Each row comes from the steps of one walk. Every step used is in the known rows, and no mark comes twice. Write the walk behind each row, first mark first.
Known rows
Z, M, N, B: [ -5   3  10   2   6   0  -1 -11  -6  -2  16  -8   2   9 -19   8   1  -3
  -4   6  -5  -1 -14   4  -9   9]
Z, M, T, R: [  0  -1   5  -2   9   9 -12  -3  10 -16   2 -12   1 -28   7   2   2   3
   1   0   1   1  -6  -7  -2  23]
T, R, N: [ -9 -10 -19   2   0   7 -14 -11  -3   9  -3  -5  -1  -8   4   0  -9   6
  -6   0   3   5  23 -14   4  29]
N, E: [ -2   9   0   3  -5  -3  10   4  -4  10  -6   4  -8  16  -2   1  -1   4
  -3  -7  -3  -7   0 -10   6   6]
Z, M, T, B: [  1   0  16  -1   3   5  -7   1   1 -10  -1   4  -1  -3  -2   8   3  11
   7  -1 -10  -5  -9   6 -10 -23]
R, N: [-13  -6 -15   2  -5   0  -1  -6 -12   7  -5   3  -3   4   0   5  -6   9
  -7  -1   1   1  13  -7  -1   2]
T, R, N, B: [-10  -6  -5   1  -1  13 -21 -13  -7   3   7 -13   1  -6  -7   8 -10  11
  -6  13  -5   5  19   0  -1  45]
N, M, T, B: [  0 -10   8  -4  -3  -1  -5  14  19 -11 -10   8   1  -5   1   9   2  -2
   9  -3  -9 -10   2  20   0 -26]
B, N: [ -2   2 -12  -7  -2  -3  27  -9   2   9   0   6  -4  -1  -3  -6   3  -5
  -2  -1  -3  10  10   1   0   1]
Z, M, T, R, N: [  3  -4   3  10   8  11 -25   0   3 -11   3 -12   4 -17   6   5  -7   4
  -2   7   7   3   1 -14  -7  29]
T, B, N, M: [  8  -8  -7   1  -1   0  17   1  12  14  -1  12   2   7  -8  -2   0  -7
   4   0 -10  10  11  17   3 -21]
W, S, N: [ -5   3 -10  -9   1  -9   2  -9  -6  13  -2   1   0  -5   6 -15  10  11
  -4  -9 -10 -12  -5   1  10 -15]
W, S, N, E: [  6  17   4   3  -1 -10   2   5  -5  22  -3   1  -1  17   3 -17   6   7
  -3  -8  -9 -17 -10  -9  13  -1]
W, S: [ -2   2 -14 -13   0 -10   3 -14 -13   6  -6   4  -5  -8   6  -6   3  12
  -6  -5 -15  -2  -3  -1  11 -13]
S, N: [-20   0  -9  -4  -3  -4  11  -4   0   8  -3   2  -2  -4  -1  -7  10   7
  -2 -12   0 -13   4   3   2  -7]
B, N, S: [  1  13  -7  -7  -4  -5  20   4  -9  -3   3   6  -1  10   1  -9   3  -7
  -1   2  11  12   4  -1   3 -11]
Z, M: [-10   0  -9  -2   6   1   6 -12 -15   1   5  -2  -2  -7  -6   2   3  15
  -7  -5  -2   3  -8  -5   0  -6]
M, N, R: [  3 -16   8   5   1  -7   6 -13   0   2   9  -1  -5   2   2  -2   0 -16
   1  -9   3   0  -4  -4   0 -22]
Z, M, T, R, N, E: [ 16   8  17  23   7  11 -27  14   4  -5   1 -12   3   6   4   4 -12  -1
  -1   8   8   1  -9 -23  -4  37]
R, N, M, T: [ -3 -10   0   5  -4  -1 -13  19  12 -13  -5  -1   4  -2   3  10  -5  -7
  -2   5   5  -4   3   7  -1  -2]
T, R: [-12  -6 -17  -8   2   4   1 -14   5   5  -4  -4  -4 -20   6  -2   1   5
  -4  -7  -3   2  16  -6   8  22]
Z, M, N, S, W: [ 20  12   0   1   5  -7   7   1 -20   5   0   8   2  18   4   1  -2  -8
   6 -13  22   6 -27  -9  -5 -25]
S, N, B: [-21   1   5  -7  -5   4   3  -7  -4   0   9  -7   0  -3 -13  -1   8  13
  -3   1  -8 -13   2  16  -3   8]

Write each row's walk
[ -8   6 -11   4  -7  -3  -8   8 -25  -5  -6   2  -1  16   3   3  -6   6
  -6   2  14   3   9  -9   1  -8] -> R, N, S
[-14  -3  -2   0  -6   5 -10  -8 -18   0   6  -5  -2   8 -13  12  -7  14
  -7  12  -7   1  10   7  -5  20] -> R, N, B
[-11  -6   6  -1  -2  -4   2  20  25 -13  -5  -4   5 -12   3  -2  10  -8
   4  -6   5 -19  -7  16   2 -13] -> S, N, M, T
[ 21  12  -9 -11  -5  -5  27  -1 -16   7  -4  15  -2  11   8  -5   0  -5
   7  -7  14  18  -6   0   0 -17] -> B, N, S, W
[  8  -4  13  -1   0  -7 -13  15  18   0  -8   5   7  -5   5  -8   9   1
   9  -2 -15 -20 -10  20   7 -36] -> W, S, N, M, T, B
[  9  12  11  16   7  -6   5   4  -1  14   3  -2  -2  29  -8   0  -3 -12
  -2  -6   5  -5 -18 -16  -1   3] -> Z, M, N, E
[ 11   6 -11  -1  -7  -1  -1   3 -31   5  -7  11  -1  16   9   6  -9   9
   2  -6  19   9  -2  -9  -1 -14] -> R, N, S, W
[  7  -9   5  -1   3  -7  -1 -16 -12   9  14  -5  -1 -11   9 -17   8   9
  -2  -7  -8  -4 -14  -2  12 -28] -> W, S, N, R
[  7  -3   4  -2  -1  -2  17  15  26 -14   0   1   3 -10   1  -2   4 -20
   4   5   1   5  -4  14   0  -4] -> B, N, M, T
[  1  -2  17   9   6  18 -34  -1  -2 -20  14 -20   6 -15  -6  11  -8  10
  -3  20  -1   6  -3  -1 -10  45] -> Z, M, T, R, N, B
[  3  -1  -3  -6  -4   0  21 -10   3  17  -3  16  -3   9  -6  -3   2   0
   5   0 -13   8  14   6  -3 -16] -> T, B, N
[ 11  -7   0  -1   4   5   5   9  37 -10   0  -5   5 -22   6  -5   1 -23
   4   6   3  10   6   8   5  22] -> B, N, M, T, R
[ -1  10   1   6   6  -9  -1   5 -14  -7   5  -2   3  18  -2  -1   1 -11
  -2  -4  17   0 -18  -9  -2 -16] -> Z, M, N, S
[ -3  -7  -2   3  -2   6 -20   3  11  -8  -8  -7   1 -15  11   5  -7  -3
   1   5   4  -2  15  -8  -2  30] -> M, T, R, N
[ 12  12  19  -4  -8  -1   6  17   5 -14  -6  12   0  13   5  -3   3 -11
  13   7   1   3   0  10  -6 -26] -> M, T, B, N, S
[ -5  -4  12   0  -3  13 -27   0   6 -16   3 -14   2 -14  -1  12  -8   4
  -1  18  -3  -1  12   5  -7  45] -> M, T, R, N, B
[  8   0  13  -6  -6   1  12   2  18  -1  -7  14  -3   3   1   0   3  -8
  13   4 -11   1   7  11  -9 -15] -> M, T, B, N
[ -4   0  -3   3   7  -6   6  -9  -2   6   4  -1   0   7  -7   1   1  -8
  -3  -7   4  -2 -10 -10  -5  -6] -> Z, M, N
[  1  -5 -15  -2   1  -4  23   1  12   7   2   4   2  -2  -6  -5   2 -11
  -3   0   0  13   5  10   6  -5] -> B, N, M
